What can hang from each mark:
J27: J357
J357: J156
J737: J156 J444 J650 J700 J918
J650: J737
J156: J357 J737
J275: J444
J918: J737
J700: J737

Every row comes from one small tree of marks. Brackets hold a mark, then the marks that hang from it, in the order of their numbers. Every link used is in the known rows. Which tree was each row made from?
Known rows:
[J918 [J737 J156 J444 J650 J700]]: [-0.13  4.44  2.99  3.48  1.68 -2.37 -1.15 -0.53 -0.29 -0.46 -0.01 -1.58
  6.04  2.83  0.33 -0.63 -0.27 -2.66 -1.01 -1.57  4.16  4.97  3.16  5.52]
[J27 [J357 J156]]: [-1.06 -4.56 -1.21  0.16 -0.29  1.96 -2.43  1.39  0.39  0.68  0.28  3.85
 -3.54 -1.30  1.27 -1.09 -1.52 -1.18  3.43  3.39 -3.09 -3.74 -2.14 -4.03]
[J700 [J737 J650]]: [ 0.39 -0.64 -1.67  3.44  3.81 -0.17  1.48  5.67 -0.95 -0.55 -0.72  2.30
 -3.48  1.73  3.55 -0.55  2.85 -1.40  1.62 -1.73 -0.23 -0.23 -0.92  1.46]
[J918 [J737 J156 J650 J700]]: [-1.68  2.25  2.69  2.98  2.71 -2.87 -0.60  0.22 -0.54 -0.49 -0.93  0.15
  4.26  0.29 -0.01 -1.91  1.17 -2.87  0.73 -0.92  2.19  6.37  2.51  5.05]
[J918 [J737 J444]]: [ 1.19  0.08 -1.12  0.71  2.82  0.59 -0.31  0.87  1.66  1.08 -3.06 -0.18
  0.28  0.98  2.62  1.28  0.50  0.12  0.16  1.30  2.13 -0.27 -0.26 -2.72]
[J700 J737]: [-0.83 -2.13 -3.30  0.10  3.42  0.32  2.07  5.48  0.23  0.63 -1.42  2.84
 -3.90 -0.42  3.11  1.05  1.78 -0.48  2.93 -0.41 -0.69 -1.38 -0.15 -2.31]
[J650 [J737 J156 J700 J918]]: [-4.23  0.07 -4.24 -4.77  0.38  1.46  2.00 -3.95  2.06 -0.75 -0.49  2.10
  2.04 -2.06 -1.83 -0.45 -0.49  0.91  0.09  0.48 -0.19  3.16  2.54  0.49]
[J156 J357 [J737 J444 J700]]: [ 0.57  0.32  1.13 -2.23 -1.53 -1.70 -1.62  1.25 -2.09 -0.86 -0.78 -3.85
 -0.28  0.17 -0.87  1.49 -0.68  1.16  0.60 -0.19 -0.79  0.45  2.29 -2.56]
[J357 [J156 J737]]: [ 0.70 -1.09  0.40 -1.93 -0.07  2.73 -0.31  0.28  0.23  1.70 -0.05  1.64
 -0.93 -0.85  0.80  1.34 -0.25 -0.14  1.13 -0.47 -3.01 -2.32 -4.34 -3.96]
[J918 [J737 J156 J444 J650]]: [ 1.65  2.72  3.06  5.05  1.90 -1.09 -0.49  0.05  1.14  0.56  0.72 -0.96
  3.52  2.77  1.54  0.10  1.16 -1.06 -0.79 -0.44  4.15  1.52  0.52  3.67]
[J918 [J737 [J156 J357]]]: [-1.17 -3.01  4.31  0.80  1.11 -1.72 -2.39  1.53  2.05  2.81  0.38 -1.19
  0.12 -1.63 -0.55  1.85  1.21  2.50  3.76  2.94 -0.12  1.82  1.91 -2.34]
[J737 J650 J918]: [ 1.16 -1.38 -2.63  1.83  1.91  0.42  2.92 -0.44  0.60 -0.82 -1.56  1.80
 -2.88 -0.59 -0.26 -2.89  2.32 -0.16 -1.42  0.95  0.19  0.02 -1.71  0.74]
[J357 [J156 [J737 J650]]]: [ 1.72  0.59  1.71  1.14  0.20  2.24 -0.97  0.37 -0.97  0.50  0.63  1.06
 -0.70  1.07  1.21 -0.43  0.65 -1.14  0.00 -1.96 -2.58 -1.20 -5.22 -0.35]
[J275 J444]: [ 1.85 -4.08 -4.64 -0.07 -0.23  2.69  1.32 -2.16  0.95 -0.26 -3.70  1.75
 -4.01 -0.34  0.23 -0.33  0.17 -0.69  1.44 -1.02 -0.05 -3.03  0.98 -5.09]
[J156 [J737 J700 J918]]: [-1.72  0.63 -2.61 -3.97 -0.62 -0.98  3.09 -0.63 -0.99 -1.01 -2.61  0.37
  0.31 -4.36 -2.18 -0.97 -0.32 -0.55 -1.77 -0.52 -0.53  1.99  0.06 -0.53]
[J357 J156]: [ 0.59 -2.40 -1.05 -0.95  1.83  3.53 -0.32 -0.36  1.78  2.00 -0.13  3.24
 -2.47  0.86  1.39  0.14  0.00 -0.30  2.96  1.15 -2.93 -2.02 -2.87 -4.08]
[J650 [J737 J700 J918]]: [-3.03 -0.71 -7.13 -6.08  1.46  2.44  1.65 -2.68  1.22 -1.79 -3.60  2.72
 -1.04 -1.53 -0.58 -1.03  0.12  1.04  0.01  1.02 -1.73  2.35  1.33 -2.00]
[J918 [J737 J156]]: [-1.41 -1.12  1.26  1.17  2.74 -0.40  0.59  0.41  2.46  1.91 -1.04  1.26
  1.36 -1.75  0.58  0.76  1.41 -0.41  2.26  1.31  1.39  2.18  0.66 -0.80]
[J357 [J156 [J737 J650 J700]]]: [ 0.05  2.18  1.79 -0.31 -0.34  0.67 -1.38 -0.01 -2.55 -0.75 -0.12  0.76
  1.77  1.29 -0.06 -0.94 -0.52 -2.95 -0.15 -2.70 -2.39  2.10 -2.58  2.30]
[J27 J357]: [-1.25 -5.41 -4.14  0.97  1.01 -0.24  0.20  2.82 -0.78 -1.44 -1.91  3.01
 -5.34 -2.87  1.43 -2.69  0.96 -1.15  3.07  3.70 -1.64 -2.55  0.05 -3.99]

Write each row's tree:
[-0.82  2.22 -1.10 -0.97 -0.61 -1.01  2.80 -3.70  1.62  0.46  1.14 -0.02
  3.65 -0.60 -2.43 -0.60 -1.56 -0.47 -2.09  0.47  3.30  1.62  3.72  3.07]  [J737 J156 J444 J700 J918]
[-2.69  2.48 -3.68 -4.26 -0.78  1.90  1.55 -5.03  2.52 -0.73  0.38  0.53
  3.46  0.49 -1.28  0.71 -1.52  1.12 -1.85 -0.25  2.17  1.51  3.20  1.67]  [J650 [J737 J156 J444 J700 J918]]
[ 1.37  4.20 -0.90 -0.11 -1.55 -1.44  1.94 -1.47 -1.80 -2.29 -1.16 -1.91
  2.61  0.42 -1.06 -1.30 -0.67 -1.01 -5.33 -2.30  2.19  1.36  0.09  4.16]  [J156 [J737 J444 J650 J700 J918]]
[-1.00  0.82  0.51 -2.00 -3.55  0.17 -3.40  0.29 -2.42 -0.82  0.60  0.24
  1.85 -0.23  0.38  0.59 -4.62 -2.27 -0.32  0.30 -0.94 -2.28 -0.41 -0.55]  [J27 [J357 [J156 [J737 J444 J700]]]]
[-0.79 -1.96  0.60 -2.96 -0.60 -2.06 -1.15  2.34 -2.50 -0.77 -1.68 -2.19
 -1.83 -2.23 -1.54  0.34  0.37  0.96  2.43  0.17 -2.90  2.06  1.65 -3.03]  [J156 J357 [J737 J700]]
[ 0.99  0.15 -1.11  1.00 -0.10 -0.32  2.98  0.04 -0.48 -1.03 -1.59  0.19
 -1.73 -2.03 -0.80 -1.89  1.99  0.04 -3.42 -0.66 -0.18 -0.42 -3.35  1.17]  [J156 [J737 J650 J918]]
[-0.69  0.02  2.33 -1.20 -1.89 -1.97  0.20 -2.48  1.68  1.35  2.56 -2.54
  1.75 -0.27 -3.60  0.83 -1.76  2.15 -0.45  1.95  2.13  1.21  4.59  1.58]  [J737 [J156 J357] J444 J700 J918]
[-2.07 -0.88 -0.38  0.27  1.01 -0.59  3.78  2.25  2.43  2.37  1.80  2.70
  0.01 -2.97 -0.07  1.80  0.46  0.85  0.42  0.00  1.52 -0.90  0.78  1.94]  [J700 [J737 J156 J918]]
[ 3.47  1.96 -0.59  2.80  0.29  0.13  1.10  0.74 -1.66 -1.57 -0.70 -1.55
 -0.61  2.06  1.92 -0.69  1.48 -0.98 -2.31 -2.37  1.17 -1.53 -2.15  0.45]  [J156 [J737 J444 J650]]
[ 0.52 -1.00  0.77 -0.28 -3.47  1.56 -2.90  0.57 -0.67  0.86  1.15  0.63
 -0.58 -0.18  1.53  1.39 -3.06 -0.79 -0.34  0.96 -1.13 -5.72 -2.92 -2.59]  [J27 [J357 [J156 [J737 J444]]]]
[ 0.17 -0.46  0.49 -3.17 -1.83  2.70  0.98 -1.54  1.82  2.21 -0.20  1.73
 -0.35 -2.58 -1.31  1.38 -1.05  1.28 -1.68  0.19 -1.98 -2.47 -4.58 -2.42]  [J357 [J156 [J737 J918]]]
[-1.35 -2.59  1.86 -0.69  0.54 -2.17 -0.61  0.40 -0.17  0.46  1.06 -0.90
 -0.44 -1.25 -2.23 -0.22  0.56  0.29  4.41  1.57 -1.20  3.30  4.56 -0.80]  [J737 [J156 J357] J700]
[ 0.22  3.50  0.76 -4.23 -3.03  1.62 -0.09 -3.26  0.42  1.26  0.26 -0.37
  3.63 -0.04 -1.65  1.83 -3.79 -0.02 -3.41 -0.89  0.38 -1.00 -1.31  0.45]  [J357 [J156 [J737 J444 J700 J918]]]
[-1.13  0.81 -3.87 -2.62 -0.37  3.23  2.05 -4.70  4.16  0.73  1.00  0.80
  1.32  0.40 -0.02  1.15 -0.59  2.66 -1.65  0.73  1.87 -2.04  0.82 -0.66]  [J650 [J737 J156 J444 J918]]
[ 3.42  0.07  2.52  2.39 -0.91 -1.05 -1.83  1.73 -2.04 -0.75  0.75 -4.21
 -2.38  2.24  0.93  0.50  1.58  1.88 -0.63 -0.72 -0.42 -1.97 -1.14 -1.03]  [J156 J357 [J737 J444 J650]]
[ 2.08 -2.13  2.02  1.67  0.02 -1.44 -1.35  2.69 -2.12 -1.03 -0.55 -2.34
 -3.98 -0.13  0.03 -0.36  2.61  1.27  1.23 -0.35 -2.60 -0.41 -1.90 -1.85]  [J156 J357 [J737 J650]]
[-0.16  0.48  2.63  4.45  2.72 -1.35 -0.39  0.76  1.09  0.72 -0.05  0.73
  1.85  0.52  1.19 -0.72  2.42 -1.30  0.99 -0.06  1.84  3.27  0.11  2.84]  [J918 [J737 J156 J650]]
[ 0.89  1.32  3.72  3.08 -0.21 -2.67 -1.89 -0.43 -1.21 -0.58  2.77 -3.27
  1.38  3.36 -1.48 -0.92  0.27 -0.31  1.08 -0.21  1.57  2.70  4.12  3.46]  [J737 [J156 J357] J444 J650 J700]
[-1.10 -3.36  0.10 -0.85 -2.32  1.02 -2.53  1.72 -0.97  0.61  0.36  2.31
 -1.97 -2.67  0.90  0.22 -2.16 -1.02  1.54  1.80 -3.46 -4.17 -3.77 -3.58]  [J27 [J357 [J156 J737]]]
[ 1.36  0.59  4.83  5.07  0.59 -2.19 -1.66  4.20 -0.08  1.45  4.48 -2.19
 -0.50  3.62  1.64  2.34  1.18  1.69  1.62 -1.01  1.90 -1.21  2.32  3.43]  [J700 [J737 [J156 J357] J444 J650]]
[ 0.33  0.60  1.02 -3.63 -2.87 -1.88 -0.20 -0.45 -0.47 -0.20 -0.65 -3.79
  0.57 -1.60 -2.59  1.38 -1.82  2.61 -2.46  0.43  0.26  0.08  1.92 -0.98]  [J156 J357 [J737 J444 J700 J918]]
[-0.57  0.45 -3.98 -1.45  1.13  3.35  0.83 -2.79  2.77  0.03  0.90  0.77
  0.64  2.22  1.68  1.49  0.42  1.35  1.16 -0.17  0.90 -1.46  0.91 -1.81]  [J650 [J737 J156 J444]]
[-2.19  2.01 -3.70 -2.92  0.79  1.99  0.33 -3.45  1.19 -1.06  0.36  0.41
  2.76  2.04  0.53  0.70 -0.69 -0.17  1.31 -0.82  0.88  1.90  3.69  0.43]  [J650 [J737 J156 J444 J700]]
[ 1.97  1.79  2.41  0.78 -1.37 -2.43 -2.24  1.30 -3.41 -1.99 -0.04 -4.39
  0.22  2.38 -0.48 -0.03  0.22  0.14 -0.85 -1.76 -0.19  1.61  1.34  1.08]  [J156 J357 [J737 J444 J650 J700]]
[ 1.67  3.73 -0.69  1.12 -0.02 -1.04  0.66 -0.01 -3.17 -2.87 -1.11 -1.91
  1.95  2.31  0.97 -1.25  0.37 -2.50 -2.33 -2.95  1.12  1.83  0.17  2.78]  [J156 [J737 J444 J650 J700]]
[-0.03 -0.38 -6.82 -3.94  0.58  4.04  1.47 -3.07  2.97 -0.40 -1.91  1.30
 -1.81  0.79  1.45  0.90  0.04  2.94 -1.87  1.52  0.35 -2.49 -0.49 -3.46]  [J650 [J737 J444 J918]]
[ 1.88  1.99  0.57  3.57 -0.14 -0.15  2.62 -2.72  1.74  0.09  2.58 -0.25
  1.48  1.38 -1.06 -1.24  0.67 -0.05 -3.06 -0.01  3.68 -0.78  0.18  4.30]  [J737 J156 J444 J650 J918]
[ 1.56  0.37  2.06  2.92 -3.00  0.74 -3.64  0.82 -2.19 -0.60  1.94  0.17
 -0.24  1.82  2.01 -0.01 -2.09 -1.65 -1.56 -0.35 -0.74 -4.71 -3.71  0.70]  [J27 [J357 [J156 [J737 J444 J650]]]]
[-1.50  1.05  0.27 -4.89 -1.86  1.46  0.51 -1.98 -0.07  0.93 -0.62  1.43
  2.29 -2.58 -2.31  0.58 -2.36 -0.24 -1.91 -0.39 -1.57  0.80 -1.96 -0.11]  [J357 [J156 [J737 J700 J918]]]
[-0.42 -1.42  4.45  3.20  0.20 -2.68  0.18  3.49  0.79  1.87  3.77 -0.62
 -1.48 -0.57 -0.97  1.29  1.34  2.65  0.48  0.39  0.68  0.15  1.30  3.92]  [J700 [J737 [J156 J357] J650 J918]]
[-1.66 -0.02  1.54  0.82 -2.38 -0.82 -3.56  1.47 -4.10 -1.78  0.34  1.28
  0.66 -0.63  0.08 -1.87 -1.99 -3.80  0.12 -0.50 -2.65  0.35 -1.90  2.23]  [J27 [J357 [J156 [J737 J650 J700]]]]
[ 1.01 -2.72  3.55  4.13  1.12 -1.67 -0.86  0.88  0.21  0.26  2.77 -1.03
 -2.50  0.85 -0.90 -1.23  2.59  1.04  3.09  1.08 -0.84  0.78  0.99  0.60]  [J737 [J156 J357] J650]
[ 1.57 -1.94  2.05  0.75 -1.34 -1.90  0.01  0.81 -1.03 -0.35 -0.17 -2.42
 -3.17 -1.97 -1.94 -0.59  1.88  2.86 -1.82  0.84 -1.67 -0.56 -1.91 -0.61]  [J156 J357 [J737 J650 J918]]
